What can hang from each mark
j_179: j_275 j_304 j_457
j_599: j_489 j_816
j_197: j_416
j_816: j_599
j_457: j_179 j_416
j_275: j_179 j_807
j_416: j_197
j_489: j_332 j_599
j_807: j_275 j_332
j_34: j_581
j_581: j_34 j_304
j_304: j_179 j_581
j_332: j_489 j_807

Each row was made from one small tree. The marks that hang from a mark follow it in brackets, in the order of their numbers. Every link used is in the known rows. Write each row's tree.
In the rows, zero is written as 128.
Known rows
j_34{j_581{j_304{j_179{j_275 j_457}}}}: [152  90 118 185  92 162 115 138 135 109 127 111 130 104 164 135 129 123
 191 190 124 147  84 113  65 121  93 156 212 195 158 183  83 121 114 105
 129 115 127]
j_34{j_581{j_304{j_179{j_275{j_807}}}}}: [153 100 104 201  95 158 112 113 150 113 149 120 126 108 156 126 133  98
 198 165 130 138  85 108  85 121 100 171 191 197 165 189  79 112 115 102
 131 107 131]
j_581{j_304{j_179}}: [151 109 124 175  92 162 110 119 160 122 127 120 113  99 159 110 112 118
 165 177 139 143  74  83  87 123  95 146 171 175 132 161  90 124 110 127
 129  99 134]
j_332{j_489{j_599} j_807}: [133 111 104 141  45 111 133 106 150 112 175 137 119 117 169 114  82 117
 129 128 165 151  75 102 137 168 126 144 149 171 144 151 102 147 104 158
 124 105 169]
j_275{j_179{j_457} j_807{j_332}}: [164 118 144 172  99 115 109 101 148 118 136 149 144 103 214 108 157 128
 201 162 169 161  74 119 162 148 123 126 168 166 127 155 132  91 118 100
 127 122 134]
j_304{j_581{j_34}}: [155  93 143 161  96 157  93 137 110 116 149 118 116  89 151  69 109 132
 170 153 149 119  73  97  81 111 102 127 159 161 113 132  98 126 110 129
 120 111 159]
j_34{j_581{j_304}}: [145  99 134 172  94 167 113 128 147 123 142 123 129 103 156  93 101 138
 171 162 145 127  89  85  74 126 100 141 175 195 142 165  99 130 117 133
 120 104 137]
j_304{j_179{j_457} j_581{j_34}}: [163  83 136 165  93 149  94 145 107 105 131 103 113  85 154  93 131 129
 183 186 135 128  70 110  74 112  93 135 183 155 113 137  87 121 105 111
 122 120 159]
j_489{j_332{j_807} j_599{j_816}}: [133 111 107 151  63 105 126  99 130 135 154 139 125 104 160 102  70 123
 142 123 155 149  81  53 130 164 111 157 162 189 151 140  86 152 110 176
 152  93 170]
j_457{j_179{j_275{j_807}} j_416{j_197}}: [184 145 173 145 125 144 130 107 124 101 150 132 136 117 215 137 174 135
 191 122 164 175  50 171 136 152 120 160 172 165 141 199 106  61 131 113
 120 111  98]
j_489{j_332{j_807{j_275}} j_599}: [145 123  80 160  65 121 121 110 128 114 161 143 134 112 157 120 113 128
 153 115 170 152  76  57 155 166 112 144 155 183 148 134 104 139 125 170
 150  97 178]
j_816{j_599{j_489}}: [128 109 127 140  94 119 119 119 160 134 138 138 114  88 178  94  76 129
 134 160 160 153  74  51 135 124 118 125 149 195 157 157  91 127 108 159
 107  91 108]
j_807{j_275 j_332}: [156 126 126 163  91 131 109 104 151 111 135 147 127 100 167  92 115 128
 165 133 182 155  58  79 153 143 118 126 154 167 121 130 128 108 125 148
 129 116 142]
j_304{j_179{j_457}}: [153 107 144 156  95 140 109 124 142 116 119 122 117  94 178 119 128 127
 167 182 148 156  65 109 104 136 104 131 178 162 132 157  98 110 117 120
 128 111 129]
j_816{j_599}: [133 118 139 144  96 133 112 114 152 132 138 135 115  93 176  95  89 132
 146 151 155 151  62  76 122 128 117 119 153 177 144 160  99 121 115 145
 114 100 123]
j_332{j_489}: [143 108 139 144  74 136 115 116 160 115 159 134 118 111 179 105  93 124
 139 140 175 158  68 105 122 145 120 125 155 163 138 150 116 122 111 141
 117 109 134]
j_816{j_599{j_489{j_332}}}: [129  97 111 145  93 125 119 121 159 137 148 139 122  94 173 102  83 127
 135 154 167 163  81  33 143 140 110 114 157 197 174 148  86 133 104 172
 120  87 118]
j_275{j_179{j_457} j_807}: [161 125 152 167 100 125 103 113 136 119 135 141 143 105 219 117 157 137
 197 161 161 156  76 116 138 135 119 135 167 171 129 171 127  89 130  92
 126 110 124]
j_34{j_581{j_304{j_179}}}: [148  96 122 178  93 171 111 126 154 120 133 116 122  99 142 101 109 122
 174 180 131 129  85  77  67 125  94 149 184 185 141 166  83 128 109 130
 120 105 139]
j_599{j_489 j_816}: [137 112 147 146  87 113 113 113 150 137 127 138 115  90 175  82  62 129
 138 150 164 151  76  49 118 125 114 151 153 198 138 147  99 126 116 159
 121  92 110]
j_581{j_34}: [148 104 153 152  94 149 102 126 124 125 144 135 116  88 167  83 101 132
 165 150 161 126  78 100  97 122 104 121 164 163 125 138 102 124 118 137
 127 103 147]
j_197{j_416}: [153 122 170 144 107 162 115 112 132 125 124 136 122 110 187  91 116 151
 160 154 160 155  71 109 120 147 112 123 161 166 130 156 115  99 122 146
 128 105 124]
j_457{j_179{j_304{j_581}} j_416{j_197}}: [186 136 184 139 131 168 119 120 117  97 136 116 132 110 188 109 157 165
 181 144 141 164  63 136  97 140 127 136 152 161  94 178  94  83 125 123
 105 132 122]
j_304{j_179 j_581{j_34}}: [157  87 131 167  95 162  92 135 117 114 140 113 109  87 137  79 119 117
 173 171 134 121  69  87  75 110  95 137 168 151 112 133  83 123 103 126
 120 112 162]
j_179{j_275{j_807{j_332}} j_304}: [155 123 126 185 101 126 108  79 156 117 150 154 126 105 190 118 126 101
 191 136 158 162  85 126 147 138 137 131 156 185 142 166  96 104 127 107
 139 131 134]
j_332{j_489{j_599} j_807{j_275{j_179}}}: [142 134  92 150  47 108 122 108 139 104 170 154 142 124 183 121 109 133
 153 121 170 162  75  71 165 160 130 153 149 170 123 148 132 130 121 146
 123 106 168]
j_489{j_332{j_807{j_275{j_179}}} j_599}: [147 133  86 164  70 126 116 112 125 120 159 158 152 115 174 120 131 138
 169 122 165 158  84  42 163 164 114 143 158 177 136 140 119 129 127 158
 144  97 174]
j_807{j_275{j_179} j_332{j_489}}: [155 124 121 159  72 124 109 106 160 107 154 157 142 117 189 101 121 132
 165 135 189 172  65  74 172 151 128 126 157 156 113 132 150 109 116 137
 116 122 142]
j_807{j_275 j_332{j_489{j_599}}}: [147 108 104 145  59 106 125 104 155  96 173 142 118 114 168  98  84 112
 146 119 189 157  68  74 165 167 129 142 155 180 135 126 125 123 107 166
 122 127 159]
j_816{j_599{j_489{j_332{j_807{j_275}}}}}: [131 121  70 158  70 105 124 111 153 124 149 143 134 103 160 121  96 138
 133 135 173 168  70  29 177 147 117 128 149 192 162 140  97 145 116 174
 130  80 143]
j_275{j_179{j_304{j_581} j_457} j_807}: [168 121 143 183 108 136  89 111 125 111 137 128 143 106 208 113 163 141
 210 168 138 155  91 112 116 118 130 132 155 178 107 171 111  94 133  73
 120 131 139]
j_275{j_179{j_457}}: [153 122 161 153  99 142 104 130 131 125 123 142 142 102 211 112 140 152
 180 170 157 159  76 100 118 133 112 122 172 167 122 161 128 101 128 109
 122 110 124]
j_34{j_581}: [143 104 149 156 100 157 109 124 140 126 143 134 130  98 157  89 105 134
 163 149 153 132  79  88  92 136 111 127 168 180 141 156 102 118 122 142
 115 108 135]
j_275{j_179 j_807{j_332}}: [158 123 138 174 100 127 106  90 157 126 145 160 141 104 197  91 144 115
 193 147 171 153  73  97 163 146 124 128 154 162 125 151 128  94 116 116
 125 114 137]
j_457{j_179{j_275} j_416}: [170 127 165 149 107 156 126 133 124 107 144 134 138 112 198 137 152 143
 166 143 159 165  53 144 110 134 108 140 174 169 140 181 100  92 124 136
 119 108  99]
j_304{j_179{j_457{j_416}} j_581{j_34}}: [172  84 148 151 100 149 104 151  86 100 136  92 122  90 165 102 151 139
 187 181 135 145  64 132  78 122  94 133 190 142 118 144  78 115 107 107
 118 122 139]
j_599{j_489{j_332{j_807{j_275}}} j_816}: [140 125  91 165  63  99 118 104 143 126 139 145 135 103 159 108  83 138
 137 126 177 165  73  26 160 147 113 155 153 194 144 131 104 145 123 174
 145  82 143]

Which tree is each row?
[146  99 101 161  67 100 130  91 157 104 189 145 117 119 187 115  97  80
 164 118 177 161  76 122 164 166 132 154 165 188 168 156 104 114 100 137
 130 129 148]	j_179{j_275{j_807{j_332{j_489{j_599}}}}}
[138 100 130 150  89 118 114 116 148 140 138 139 123  95 173  92  70 126
 137 146 170 159  84  30 127 140 106 141 163 198 156 137  92 134 111 171
 133  88 121]	j_599{j_489{j_332} j_816}
[137 103 129 143  83 119 117 111 130 136 151 136 118 100 167  91  66 119
 148 128 160 148  85  40 116 155 107 152 168 199 153 140  89 135 111 175
 142 101 149]	j_489{j_332 j_599{j_816}}
[163 130 175 145 110 142 109 125 115 117 126 135 152 105 228 127 157 164
 193 169 145 182  89 121 117 137 128 112 173 163 115 177 108 101 140  95
 121 126 107]	j_275{j_179{j_304 j_457{j_416}}}
[168 127 185 118 117 139 126 126 111 110 126 113 132 104 214 114 146 158
 177 147 162 186  59 149 120 161 117 130 180 151 132 172 110  88 131 115
 122 118 106]	j_179{j_457{j_416{j_197}}}
[164 106 131 168  96 152 122 140 119 106 127 103 129 108 195 151 152 131
 187 183 135 179  68 142  87 129  95 153 207 171 155 187  81 111 118  98
 135 111 104]	j_581{j_304{j_179{j_275 j_457{j_416}}}}
[151 152 115 169  76 135 106 109 137 119 133 158 152 111 181 114 142 149
 171 135 164 159  64  75 153 137 121 137 148 157 108 150 135 115 138 129
 130  95 149]	j_332{j_807{j_275{j_179}}}
[133 109 107 158  67 105 123 106 148 140 141 145 129  99 164 103  75 131
 132 141 167 160  80  43 141 150 110 146 156 189 153 137  89 151 109 173
 142  80 142]	j_599{j_489{j_332{j_807}} j_816}
[178 140 158 170 113 142 120 103 131 102 153 138 139 115 211 151 165 134
 191 136 152 166  75 158 123 131 130 144 162 182 137 200  87  85 137 107
 126 120 103]	j_457{j_179{j_275{j_807} j_304} j_416}
[165 112 128 188 103 132  96 112 120 103 145 119 129 109 196 129 148 121
 200 155 138 159  84 144 106 115 129 142 165 191 136 179  91  98 135  75
 133 135 133]	j_179{j_275{j_807} j_304{j_581} j_457}
[158  91 131 172  85 151 108 139 130 112 125 108 112  88 170 110 119 134
 184 196 136 129  84 109  72 115  86 142 194 173 127 152  87 131 108 110
 133 107 148]	j_581{j_34 j_304{j_179{j_457}}}
[154  91 126 176  91 159 115 135 143 112 125 106 126  98 159 117 123 135
 185 196 130 136  86  99  67 127  93 147 198 190 142 170  88 124 110 113
 121 113 136]	j_34{j_581{j_304{j_179{j_457}}}}
[161 104 127 189 102 146  89 110 108 108 163 126 120  99 172 102 129 113
 200 141 136 132  93 127  93 102 122 140 160 182 126 162  79 113 129  90
 132 127 152]	j_179{j_275{j_807} j_304{j_581{j_34}}}
[148  98 111 152  66  97 130  87 166 107 185 141 114 114 180  98  92  90
 156 125 183 149  77 106 166 173 132 146 152 180 152 143 108 119  96 147
 122 126 157]	j_275{j_807{j_332{j_489{j_599}}}}
[149 108 115 156  72 105 123  90 161 111 182 155 132 117 199  98 112 101
 173 132 178 154  82  90 174 170 133 145 155 175 140 148 124 110  99 134
 118 125 154]	j_275{j_179 j_807{j_332{j_489{j_599}}}}
[162 120 168 142 106 137 115 121 119 111 130 121 133 102 210 127 137 155
 176 161 151 177  82 137 108 142 128 114 171 169 127 173  92 109 138 108
 125 126 110]	j_179{j_304 j_457{j_416}}
[142 102 119 148  59  74 129  77 161 114 177 138 109 109 178  86  59  93
 151 120 180 150  74  86 160 168 134 168 156 191 145 141 105 126  95 152
 126 124 152]	j_275{j_807{j_332{j_489{j_599{j_816}}}}}
[171  97 161 152 104 147 100 141  84 101 142 102 129  94 184 100 141 158
 192 167 137 147  87 139  77 117 117 118 175 162 108 152  81 121 126  98
 120 135 139]	j_179{j_304{j_581{j_34}} j_457{j_416}}
[176 127 135 193 110 152 102 108 137  99 153 132 130 112 183 130 155 123
 193 145 140 142  75 134 105 110 126 151 149 192 121 183  92  90 127 102
 121 127 135]	j_457{j_179{j_275{j_807} j_304{j_581}}}
[155  99 145 167 100 158  89 125 113 114 146 123 115  90 157  78 105 137
 178 156 137 124  91  95  75 105 117 119 153 170 102 140  87 129 121 118
 121 125 161]	j_179{j_304{j_581{j_34}}}
[162  92 140 163  98 158 123 143 123 106 130  95 135 103 169 126 144 145
 187 191 130 152  80 118  70 137  94 147 206 178 147 178  80 120 113 110
 117 116 118]	j_34{j_581{j_304{j_179{j_457{j_416}}}}}
[163 128 136 164  93 125 105 116 137 108 123 152 148 103 203 107 149 150
 191 157 175 168  67  86 160 143 119 122 170 167 110 138 148  96 128 119
 126 124 136]	j_807{j_275{j_179{j_457}} j_332}
[157 108 136 174 102 148  97 129 117 106 134 120 127 105 188 124 132 136
 184 163 132 163  83 130  87 113 123 130 171 185 127 169  94 110 132  94
 129 134 132]	j_179{j_275 j_304{j_581} j_457}
[160  95 140 173  98 151  91 138  94 104 141 117 122  95 180 111 126 140
 195 166 131 143  93 134  72 102 114 126 180 180 121 155  85 123 128  92
 130 134 149]	j_179{j_275 j_304{j_581{j_34}} j_457}
[147  96 112 187  94 175 112 130 144 118 137 121 125 105 148 120 116 112
 181 173 124 140  84  93  66 119  93 157 197 192 157 177  79 124 113 120
 128 106 129]	j_34{j_581{j_304{j_179{j_275}}}}
[158 124 138 178 100 124 105 102 135 110 140 135 128 106 212 142 140 122
 195 151 148 167  88 149 122 128 132 136 170 194 147 187  95  98 143  83
 140 127 120]	j_179{j_275{j_807} j_304 j_457}
[162 144 145 165  97 137  94 117 128 109 119 148 147 105 212 125 145 162
 195 159 154 170  88  84 131 125 130 122 162 180 101 162 131  99 151 100
 126 124 128]	j_807{j_275{j_179{j_304 j_457}}}
[169 109 158 151 108 145 106 132 105 104 135 104 134 104 193 115 146 155
 180 164 139 169  77 135  92 128 125 119 166 167 118 166  88 110 131 101
 118 135 123]	j_179{j_304{j_581} j_457{j_416}}
[132 106 135 130  60 102 123 106 145 120 164 130 108 108 176  91  43 116
 131 127 166 151  76  69 117 151 123 162 160 191 141 148 102 136 105 162
 121 111 141]	j_332{j_489{j_599{j_816}}}
[160  94 150 165  99 145  91 134 103 107 137 113 120  90 174  93 120 149
 186 172 136 131  92 116  73 107 115 118 167 175 103 144  90 127 123 102
 123 134 158]	j_179{j_304{j_581{j_34}} j_457}
[141  93 119 138  65 113 130 103 161 109 174 142 114 110 173  93  76 105
 142 134 178 152  76  90 146 171 126 132 158 177 144 134 109 130  92 165
 118 126 157]	j_807{j_332{j_489{j_599}}}
[170  98 145 150 103 148 109 142 109 102 129  94 128 100 173 116 158 136
 177 178 138 166  54 128  91 132 103 137 180 149 125 159  86 104 112 109
 115 122 123]	j_304{j_179{j_457{j_416}} j_581}
[166 100 114 188  98 134  99 123 124 102 140 110 122 104 176 131 160 101
 196 169 135 158  61 138 107 120 108 159 182 171 145 172  88  93 117  84
 131 121 134]	j_304{j_179{j_275{j_807} j_457} j_581}
[152 107 134 165  95 143 109 128 134 114 123 127 121  99 185 138 135 116
 176 174 141 167  65 125 103 128 103 140 191 170 148 169  94 104 120 111
 135 114 119]	j_304{j_179{j_275 j_457}}
[141 125  87 147  42 103 128 106 143  98 174 138 125 120 163 121  89 123
 136 112 176 156  68  86 156 164 129 154 147 175 136 143 118 139 118 158
 128 106 170]	j_332{j_489{j_599} j_807{j_275}}
[129 116 112 138  38  89 131  96 146 119 166 135 114 111 167 103  48 120
 125 122 162 152  73  81 132 161 128 167 153 181 139 148  98 153 104 165
 128 103 163]	j_332{j_489{j_599{j_816}} j_807}
